What can hang from each mark:
Z_364: Z_423 Z_431 Z_509
Z_771: Z_291 Z_431 Z_542
Z_542: Z_45 Z_771
Z_45: Z_291 Z_542
Z_423: Z_364
Z_801: Z_364
Z_304: Z_163
Z_431: Z_771
Z_291: Z_45 Z_163
Z_163: Z_801

Each row was made from one small tree. The marks that hang from a mark follow it in brackets, in the order of their numbers. Every link used is in the known rows. Write each row's tree.
Known rows:
Z_291(Z_45 Z_163): -20	4	16	-5	-6	-1	-12	-35	10	-15	-2	17	-10	15	24	-8	-5	-17	-6	-8	-18	-32	14	-2	11
Z_304(Z_163(Z_801(Z_364(Z_509)))): -25	15	30	-8	3	14	6	-23	-1	-14	-2	-17	-25	13	16	-7	-10	-4	-10	18	-16	-18	-12	-30	18
Z_291(Z_45(Z_542) Z_163(Z_801)): -13	9	19	-4	-3	10	-7	-46	8	-15	-9	8	-4	30	14	0	-6	-14	-4	-7	-31	-37	13	-6	16
Z_163(Z_801(Z_364(Z_509))): -26	21	26	-12	0	18	1	-26	0	-10	-13	-9	-18	18	11	-7	-10	-8	-11	11	-21	-21	-1	-8	18
Z_45(Z_291(Z_163) Z_542(Z_771)): 8	14	22	0	-4	16	10	-40	12	-25	4	-21	-22	35	24	-3	2	-23	-5	13	-36	-25	12	4	27
Z_291(Z_45 Z_163(Z_801)): -26	10	18	-6	-5	8	-15	-40	10	-15	-6	17	1	15	18	-8	-7	-12	-7	-7	-26	-33	12	-13	11
Z_801(Z_364(Z_423 Z_509)): -14	10	21	-16	-5	13	13	-29	3	-15	-4	-3	-42	17	21	1	-10	-23	-9	7	-9	-18	-3	2	25
Z_542(Z_45): -21	16	20	-4	1	0	5	-21	9	-16	12	-7	-24	25	23	-4	-13	14	-19	-5	5	-10	-2	8	20
Z_431(Z_771(Z_291 Z_542)): -2	-16	21	-17	3	-19	11	-39	19	-20	28	-24	-18	7	23	5	-5	6	-4	-5	5	9	-11	9	12
Z_542(Z_45 Z_771(Z_291(Z_163) Z_431)): -18	-3	19	-3	-3	5	12	-35	11	-19	22	-6	-18	22	28	1	-5	4	-20	3	-25	7	5	7	-2
Z_163(Z_801): -17	19	24	-9	4	4	-8	-23	11	-16	-3	-5	-8	17	15	-6	-12	3	-10	-4	-8	-18	-7	-13	20
Z_364(Z_423): -3	7	20	-13	-1	0	3	-28	16	-23	4	1	-29	16	26	4	-11	-13	-7	-10	6	-17	-11	-4	27
Z_801(Z_364): -20	17	21	-6	1	5	2	-20	5	-14	-3	-3	-34	18	20	-7	-13	-9	0	3	-9	-18	0	-7	16
Z_45(Z_291(Z_163) Z_542): 6	17	24	-4	-2	8	5	-29	15	-24	1	-11	-26	31	20	-7	5	-22	-4	6	-18	-33	4	0	23
Z_291(Z_45(Z_542) Z_163(Z_801(Z_364))): -20	13	20	-3	-3	16	-1	-46	4	-14	-11	8	-14	31	12	-3	-11	-20	3	1	-40	-36	14	-12	14
Z_431(Z_771(Z_291(Z_163))): -2	-13	22	-14	-3	-16	-1	-31	25	-15	31	-10	-14	9	27	0	-4	-2	-5	-4	-15	-8	-4	-3	10
Z_291(Z_45(Z_542(Z_771(Z_431))) Z_163): -3	-3	16	1	-3	9	0	-43	-1	-16	-7	3	-15	30	23	5	0	-21	-2	-5	-34	-25	23	4	10
Z_542(Z_771(Z_291(Z_163) Z_431)): -8	-7	19	-6	-2	0	2	-33	12	-18	9	-3	-14	12	27	2	-1	-13	-9	2	-27	-1	4	0	-4
Z_801(Z_364(Z_423 Z_431 Z_509)): -25	14	21	-21	-2	22	14	-33	0	-13	2	-13	-39	22	22	11	-15	-29	-12	11	-34	-22	-6	11	30
Z_304(Z_163(Z_801)): -16	12	29	-6	7	2	-2	-23	8	-19	4	-14	-13	13	20	-6	-11	4	-10	3	-2	-16	-18	-35	20
Z_304(Z_163(Z_801(Z_364))): -24	15	29	-4	6	8	3	-24	4	-18	1	-13	-23	15	17	-7	-16	-1	-2	10	-10	-17	-16	-39	17
Z_771(Z_291(Z_163) Z_431 Z_542(Z_45)): -25	-12	22	-9	2	-9	17	-36	13	-25	16	1	-21	10	22	-5	1	4	-17	-1	0	8	-8	16	-16
Z_423(Z_364(Z_431)): -33	15	22	-13	4	6	-8	-41	13	-9	4	-13	-20	14	21	3	-4	-22	-12	-4	-20	-29	7	18	26
Z_542(Z_771(Z_291(Z_45 Z_163) Z_431)): -11	-9	14	-6	-6	1	-1	-45	5	-16	6	4	-11	16	25	7	0	-15	-8	-5	-34	-6	15	-1	-3
Z_423(Z_364(Z_431(Z_771(Z_542)) Z_509)): -30	-4	24	-22	3	6	5	-53	10	-8	15	-35	-18	7	20	8	6	-19	-18	6	-18	-20	10	40	30
Z_542(Z_45(Z_291(Z_163)) Z_771(Z_431)): -17	10	20	2	-3	16	11	-28	4	-26	16	-13	-22	29	27	-4	2	0	-16	12	-22	-8	14	5	11
Z_801(Z_364(Z_431(Z_771(Z_542)) Z_509)): -28	1	24	-20	2	12	16	-33	-1	-10	14	-34	-29	17	20	8	-9	-14	-8	15	-32	-10	-3	23	26
Z_163(Z_801(Z_364)): -25	22	25	-8	4	11	-2	-25	6	-15	-8	-4	-18	21	13	-8	-16	-2	-2	3	-17	-19	-5	-18	16
Z_542(Z_45(Z_291) Z_771(Z_431)): -14	16	19	0	0	16	12	-27	-1	-26	14	-24	-27	32	25	2	1	10	-17	7	-12	0	12	4	17
Z_771(Z_291): -6	5	18	-14	0	-9	-1	-30	15	-16	12	-5	-23	15	21	1	-8	-4	-12	-8	-4	-6	-9	-1	11

Which tree is each row?
-22	5	24	-3	3	4	14	-29	7	-32	8	-7	-26	17	21	-10	9	1	-14	6	8	-5	2	13	-1 -> Z_771(Z_431 Z_542(Z_45(Z_291(Z_163))))
-12	-13	21	-15	2	-15	20	-41	18	-22	39	-27	-21	15	24	5	-8	22	-13	-6	8	16	-10	17	13 -> Z_431(Z_771(Z_291 Z_542(Z_45)))
-10	2	18	-11	-5	3	-2	-53	13	-15	5	6	-7	27	14	3	-7	-14	-7	-8	-36	-23	4	-6	7 -> Z_771(Z_291(Z_45(Z_542) Z_163(Z_801)))
7	-5	21	-5	1	3	10	-38	10	-17	4	-13	-21	26	23	8	1	-16	-7	0	-30	-6	3	6	3 -> Z_45(Z_542(Z_771(Z_291(Z_163) Z_431)))
-25	1	24	-21	1	8	-3	-41	10	-2	15	-31	-20	12	21	10	4	-19	-19	4	-22	-25	12	29	33 -> Z_423(Z_364(Z_431(Z_771) Z_509))
-20	18	24	-12	0	14	5	-32	9	-21	-5	-1	-24	21	16	-2	-18	-9	1	-1	-13	-19	-11	-21	21 -> Z_163(Z_801(Z_364(Z_423)))
-25	15	19	-16	1	16	11	-31	7	-17	7	-8	-37	24	23	10	-23	-24	-1	3	-29	-22	-12	-2	30 -> Z_801(Z_364(Z_423 Z_431))
-15	2	18	-7	0	3	15	-33	4	-19	20	-18	-24	25	25	9	-7	14	-20	-3	-15	14	3	8	3 -> Z_542(Z_45 Z_771(Z_291 Z_431))
-26	24	24	-3	-3	14	3	-29	15	-26	14	-6	-14	29	19	-13	-6	6	-19	8	-16	-22	2	-4	20 -> Z_542(Z_45(Z_291(Z_163(Z_801))))
-37	24	24	-12	6	19	0	-30	3	-12	-1	-13	-15	25	14	2	-21	-8	-3	7	-40	-23	-10	-11	23 -> Z_163(Z_801(Z_364(Z_431)))
-6	24	27	-3	-2	21	5	-34	11	-24	-5	-11	-23	35	13	-8	-3	-21	2	14	-33	-35	3	-12	22 -> Z_45(Z_291(Z_163(Z_801(Z_364))) Z_542)
-34	13	23	-18	1	13	-5	-42	7	-3	0	-18	-22	12	19	4	3	-28	-23	5	-24	-32	12	30	28 -> Z_423(Z_364(Z_431 Z_509))
-20	21	21	-2	-5	8	6	-25	15	-25	17	-5	-24	26	24	-12	-4	2	-17	8	-9	-20	5	6	20 -> Z_542(Z_45(Z_291(Z_163)))
-14	-20	22	-12	-2	-14	17	-43	24	-22	40	-18	-16	11	26	-2	-7	13	-11	-1	-4	8	-8	17	7 -> Z_431(Z_771(Z_291(Z_163) Z_542(Z_45)))
-4	-15	16	-14	-7	-14	-5	-40	18	-14	28	-3	-12	12	25	4	-3	-4	-3	-11	-18	-12	7	-2	11 -> Z_431(Z_771(Z_291(Z_45 Z_163)))
-18	9	21	-24	-2	17	8	-33	6	-13	6	-15	-28	21	25	15	-9	-26	-23	4	-25	-24	-10	19	38 -> Z_364(Z_423 Z_431 Z_509)
-26	-5	20	-10	-3	-8	17	-45	21	-24	23	-1	-18	13	24	-8	-9	2	-18	3	-3	4	-9	19	-3 -> Z_771(Z_291(Z_163) Z_542(Z_45))
-10	-4	22	-27	-2	10	9	-33	9	-12	23	-29	-26	19	27	21	-9	-16	-19	2	-26	-17	-9	18	43 -> Z_364(Z_423 Z_431(Z_771) Z_509)
-4	-2	18	-9	1	0	4	-31	6	-17	8	-13	-21	16	24	6	-3	-6	-10	-4	-20	6	2	-2	3 -> Z_542(Z_771(Z_291 Z_431))
-16	-10	21	-22	6	-7	11	-41	15	-17	34	-33	-16	14	23	15	-13	-1	-8	-2	-23	1	-15	18	22 -> Z_364(Z_431(Z_771(Z_291 Z_542)))
-13	-11	23	-27	1	8	19	-43	8	-18	22	-34	-25	14	26	19	-7	-16	-17	4	-18	-10	-12	27	37 -> Z_364(Z_423 Z_431(Z_771(Z_542)) Z_509)
10	8	24	1	0	17	8	-33	6	-26	-1	-18	-24	32	23	0	10	-23	-3	11	-30	-21	13	1	17 -> Z_45(Z_291(Z_163) Z_542(Z_771(Z_431)))
-24	-4	22	-25	-1	3	1	-50	14	-3	25	-32	-21	10	20	14	6	-20	-21	2	-27	-18	10	29	27 -> Z_423(Z_364(Z_431(Z_771(Z_291)) Z_509))
0	8	12	-3	-1	8	4	-48	-1	-14	-4	-14	-21	35	21	11	-9	-10	-4	-9	-26	-18	18	7	27 -> Z_291(Z_45(Z_542(Z_771)))
-5	1	14	1	-7	10	1	-51	5	-15	-3	1	-12	30	24	1	-6	-22	-4	-3	-37	-27	23	6	20 -> Z_291(Z_45(Z_542(Z_771)) Z_163)
5	-14	17	-14	-6	-13	2	-46	17	-14	26	-11	-15	21	22	9	-2	-8	-1	-11	-23	-14	8	2	15 -> Z_431(Z_771(Z_291(Z_45(Z_542) Z_163)))
-18	-18	17	-12	-1	-10	4	-47	8	-23	2	11	-15	5	20	1	8	-15	-7	-9	-7	-4	3	7	-15 -> Z_771(Z_291(Z_45 Z_163) Z_431 Z_542)
-29	7	18	-7	-7	15	-2	-47	9	-20	-5	20	-14	21	18	-4	-16	-21	1	-2	-31	-34	7	-21	14 -> Z_291(Z_45 Z_163(Z_801(Z_364(Z_423))))
-33	27	24	-2	-4	19	8	-30	10	-24	13	-5	-22	30	17	-14	-10	3	-10	15	-25	-21	4	-7	16 -> Z_542(Z_45(Z_291(Z_163(Z_801(Z_364)))))
9	5	18	-7	1	2	13	-43	11	-16	8	-23	-24	32	22	10	-9	-9	-8	-1	-26	-3	0	8	21 -> Z_45(Z_542(Z_771(Z_291)))
-18	10	28	-8	4	10	9	-30	8	-24	4	-10	-29	16	20	-1	-18	-6	-1	7	-9	-17	-22	-44	22 -> Z_304(Z_163(Z_801(Z_364(Z_423))))
8	5	21	-3	6	7	8	-27	0	-17	-7	-20	-25	31	21	8	-2	-8	-5	-3	-17	-8	6	6	17 -> Z_45(Z_542(Z_771(Z_431)))
3	-3	16	-13	2	-6	1	-37	0	-16	-1	-2	-28	25	15	16	5	-9	-5	-18	-9	-10	6	0	1 -> Z_771(Z_291(Z_45(Z_542)) Z_431)
-18	8	16	-6	-3	3	15	-41	12	-17	26	-20	-22	27	27	4	-16	14	-21	0	-20	10	1	10	16 -> Z_542(Z_45 Z_771(Z_291))
-6	-18	15	-17	-1	-17	8	-50	13	-20	26	-19	-15	11	21	11	-4	4	-3	-12	-2	4	0	8	13 -> Z_431(Z_771(Z_291(Z_45) Z_542))
-12	-6	24	-7	-1	-3	15	-36	18	-28	32	-24	-19	16	26	-7	-1	11	-10	6	2	-5	0	15	20 -> Z_431(Z_771(Z_542(Z_45(Z_291(Z_163)))))
-14	-6	23	-10	4	-10	15	-32	12	-21	29	-26	-20	17	24	0	-9	22	-11	-4	12	5	-5	17	22 -> Z_431(Z_771(Z_542(Z_45)))
-6	-21	23	-15	-1	-18	9	-41	25	-20	30	-13	-13	4	25	-1	-2	-2	-4	0	-6	2	-9	9	6 -> Z_431(Z_771(Z_291(Z_163) Z_542))
-29	13	28	-12	7	18	10	-33	6	-22	10	-17	-28	19	21	7	-23	-12	-3	11	-28	-20	-26	-36	29 -> Z_304(Z_163(Z_801(Z_364(Z_423 Z_431))))
-20	16	21	-5	3	4	17	-36	9	-30	15	-20	-27	22	21	-7	-3	9	-16	4	9	-4	-2	17	20 -> Z_771(Z_542(Z_45(Z_291)))
